Each row was made from one walk, in order. Every step used is in the known rows, and no mark comes twice. Write each row's walk.
Known rows:
R/G/J/L/E/F: [  5 -25  15  30   8  -3   5 -58  56  32  20 -10 -12 -33 -19  12 -50  25
  15  26   5   3  -8 -39  22]
T/G: [ 15 -20   0   7 -12  13  12 -22  -9 -10  -9 -11  10  13 -10 -12   3   3
  17  -9  12 -25   1  20  14]
T/G/J/L: [ -4 -12  28   5 -42  19  22 -25   9  -2  33 -25 -12 -12 -45   5 -10 -26
  56   2 -14  -5 -23   4 -11]
M/N: [ -2  12  24 -35   7  -3 -17 -17 -18   3   1   4 -10   7  -4   3 -17 -16
  19  21  12  -9   2  -3   6]
T/G/J/L/E/F: [  8 -35  32  32 -23   2  14 -42  65  15  23 -15   1  -2 -30  13  -6  27
  14 -14   0 -32   6 -13  10]
T/G/J: [ 18 -21   8  -6 -26  34  22 -17   0   7  10 -16   4  -7 -30   5   3 -29
  39 -23   5 -15 -26   2  -5]
G/J/L/E/F/N/B: [  7 -17  45 -11   4 -22 -19 -13  63  22  24  -5  14  -5  -6  25  21   2
  24  36 -25 -29 -17 -68  26]
E/F/N/B: [ 34  -5  19 -33  33 -28 -19  27  21  -8   0   4  28  26  23  -7  39   9
   6  45 -13 -24  -6 -12  19]
B/N/M: [ 15  51  -6 -44 -20   5 -24  21  -2  27 -10  -7  -3 -19  23  -7 -33 -18
   8  -5  -8  12 -15  -6 -16]
B/N/F/E: [ 31  12  -6 -30   1   9   0  13  47  -5  17   8  -5  -8  35  18   9  15
 -27  31 -28  18  -5 -17   1]
R/G: [ 14 -14 -15   0  19   9   5 -31 -16   6  -6 -11  -2 -21  -1 -11 -46   6
  18  28  20  11 -14  -3  34]
F/E/L/J/G/T: [-47 -60  18  34  -9 -24 -16 -52  26 -47  12   6 -24  14   2  11 -20  11
   8  56  11 -23  -1  12 -17]
F/E/L/J/G: [-25 -49  24  22  -2 -17  17 -75  24 -25  22 -10 -29   4  -7  21 -19  -2
  -9  34 -12  15  19   9  16]
G/J/L/E: [-27 -13  22  21 -27   6   1 -40  46  28  22  -7 -13 -29 -27  30 -18  -9
  19 -13 -11 -10 -11 -50   6]
J/G/T: [-31 -15 -25  22   1 -31 -16  -6   1 -15   7  24 -16   1  -2 -20 -34  22
  37  41  40 -32 -17  11 -12]
F/N: [ 11 -27  21 -40   8  -1  -5   2 -28  -3 -10   2   1  11  23   8  12  14
  14  31 -19 -11   8  -7  18]
B/N: [  0   7   1 -38 -22   5 -21   3 -13  12  -5  -8 -10 -13  10   8 -11   2
  12 -16  -4   1 -12  22 -12]
Y/N/F/E/L/J: [ 27  -6  53 -18 -15  -8  -4 -24  52 -18  42 -15 -15   1  22  33   6   1
 -40   2 -41  15  -2 -44 -47]
E/L/J/G: [-29 -30  24  10 -19 -27  12 -57 -12  -9  12 -18 -31  -4  -5   7 -33 -13
   1  -3  -3   2   7  21   2]
E/L/J/G/T: [-53 -40  12  23 -25 -34 -20 -38 -13 -33   8   0 -27   4   2  -4 -37  -9
  14  18  20 -39 -13  24 -30]
N/F/E/L/J: [ 11 -21  32  12   0   1  17 -24  46 -30  20  -7  -6  11  29  26  17 -16
 -59  20 -46  18  14 -25  -3]
F/E/L: [-24 -34  33   8  14  -3  -4 -18  14 -41  -2  -7  -6  14   3  21   2  17
 -24  33 -14   8  13  -4 -16]
Y/N: [ 16  12  21 -26 -16 -10 -17  -6   8  10  22  -7  -6 -11  -8  11 -14  15
  17 -18   2  -1 -15 -15 -44]

Write each row's walk:
[-10 -13  24  43   5 -29  -7 -27  66   8   9   4  -5   6   0  10 -11  61
 -24   9  -8 -14  31 -25  15]
J/L/E/F
[ 29  32  -9 -40 -12   0  -7  24  12   8  10  -1  -8 -17  32   1  -6  -2
 -18 -18 -20   6 -12  -7  -8]
B/N/F
[ 17 -61  55 -10 -14  -2   6 -46  37  10  12 -12   1   9  -6  23   3  37
  28  21 -23 -43  12 -28  27]
T/G/J/L/E/F/N
[ 16   6  46 -16   4 -20  -5  -3  46 -32  30  -4 -18   3  22  24  -1  29
 -30  12 -25  10  -2 -58 -52]
Y/N/F/E/L
[ 31 -11  50 -12 -15   0   2 -27  46  28   4 -15   8   4  12   8  -8  16
  27  29 -24 -31   9 -55  20]
T/G/J/L/E/F/N/M
[ 34  -2  20 -17  28 -23 -17  -2  41  27 -28  11  20  16  60   5   2  42
 -31  29  -9 -23  36 -57  32]
L/E/F/N/M
[ 32  19  17 -26  27   0  -1  -9  44 -16  20  16  -5   8  25  13   5  -2
 -20  60 -12  11  11 -47  16]
M/N/F/E
[  5  -7  27   5  23 -12  12  10  36 -46   8   7  -7  13  30  13  12  11
 -47  33 -29  14  13 -39 -10]
N/F/E/L
[-19 -34   7  32  -5 -30  -1 -29  43 -48  24  17 -24  10  29   5 -15   7
 -19  61  -3 -18  -2 -14 -14]
N/F/E/L/J/G/T
[ 28 -31  32 -28  26 -17  -6  16   6  -6   1   8   6  23  34   7  26  44
  -7  40 -19 -11  27   4   2]
E/F/N
[ 25  19  18 -43  10  -3 -11  19 -16   7 -15   4   9   8  38  -9  -4  -8
  14  37 -25   4   8 -42   9]
F/N/M
[-19   6  28   5 -29  13   7  -3  15   9  38 -12 -20 -26 -35  14 -12 -28
  39  10 -25  18 -21 -15 -27]
G/J/L
[-18 -18  31  -1   4 -30 -20 -46  29 -47  26  19 -30  15  26   7 -32  -8
  -2  79   8 -29  -2 -22 -12]
M/N/F/E/L/J/G/T
[  4 -22  18  16   1 -22  30 -52  48 -26  35  -1 -29   3  20  18 -12  -4
 -38  36 -29  19  19 -15  19]
N/F/E/L/J/G
[  9  -5  21 -33   2  -5  -9  10  26 -28   8  -5 -14   1  37  21  -3  16
 -39  19 -34  13  -3 -12 -23]
B/N/F/E/L
[ 11  -5  56 -28   4  -1  -2 -38  26 -31  21  -7 -15  14  26  28   1 -29
 -40  37 -32   4  16 -32  -5]
M/N/F/E/L/J
[ 46  25  16 -16   7  -8   3   2  67  -4  41   4  -7  -3  19  19   8  33
 -17  21 -20  20  -4 -59 -29]
Y/N/F/E
[  3  -8  40 -14   7 -25  10 -70  29 -24  32   0 -36  10  14  22 -31 -16
 -21  57 -16   7  19 -19  20]
M/N/F/E/L/J/G
[-20 -29  12  -5 -23 -26 -21 -29  32 -34  24   8 -33  -3  35  12 -27   9
 -13  38 -10 -19 -16   9 -26]
B/N/F/E/L/J/G/T
[ 43  17  27 -32  29 -16 -10  34  15   5 -12   4  11  20  51  -8   9  25
  -6  53 -26  -3  23 -31  -3]
E/F/N/M
[-28  -8  17  28 -12 -17  -7 -45  36  11   3  -1  -6  -8 -11  14 -23  27
  -3   1  -6 -13  12 -41  26]
J/L/E
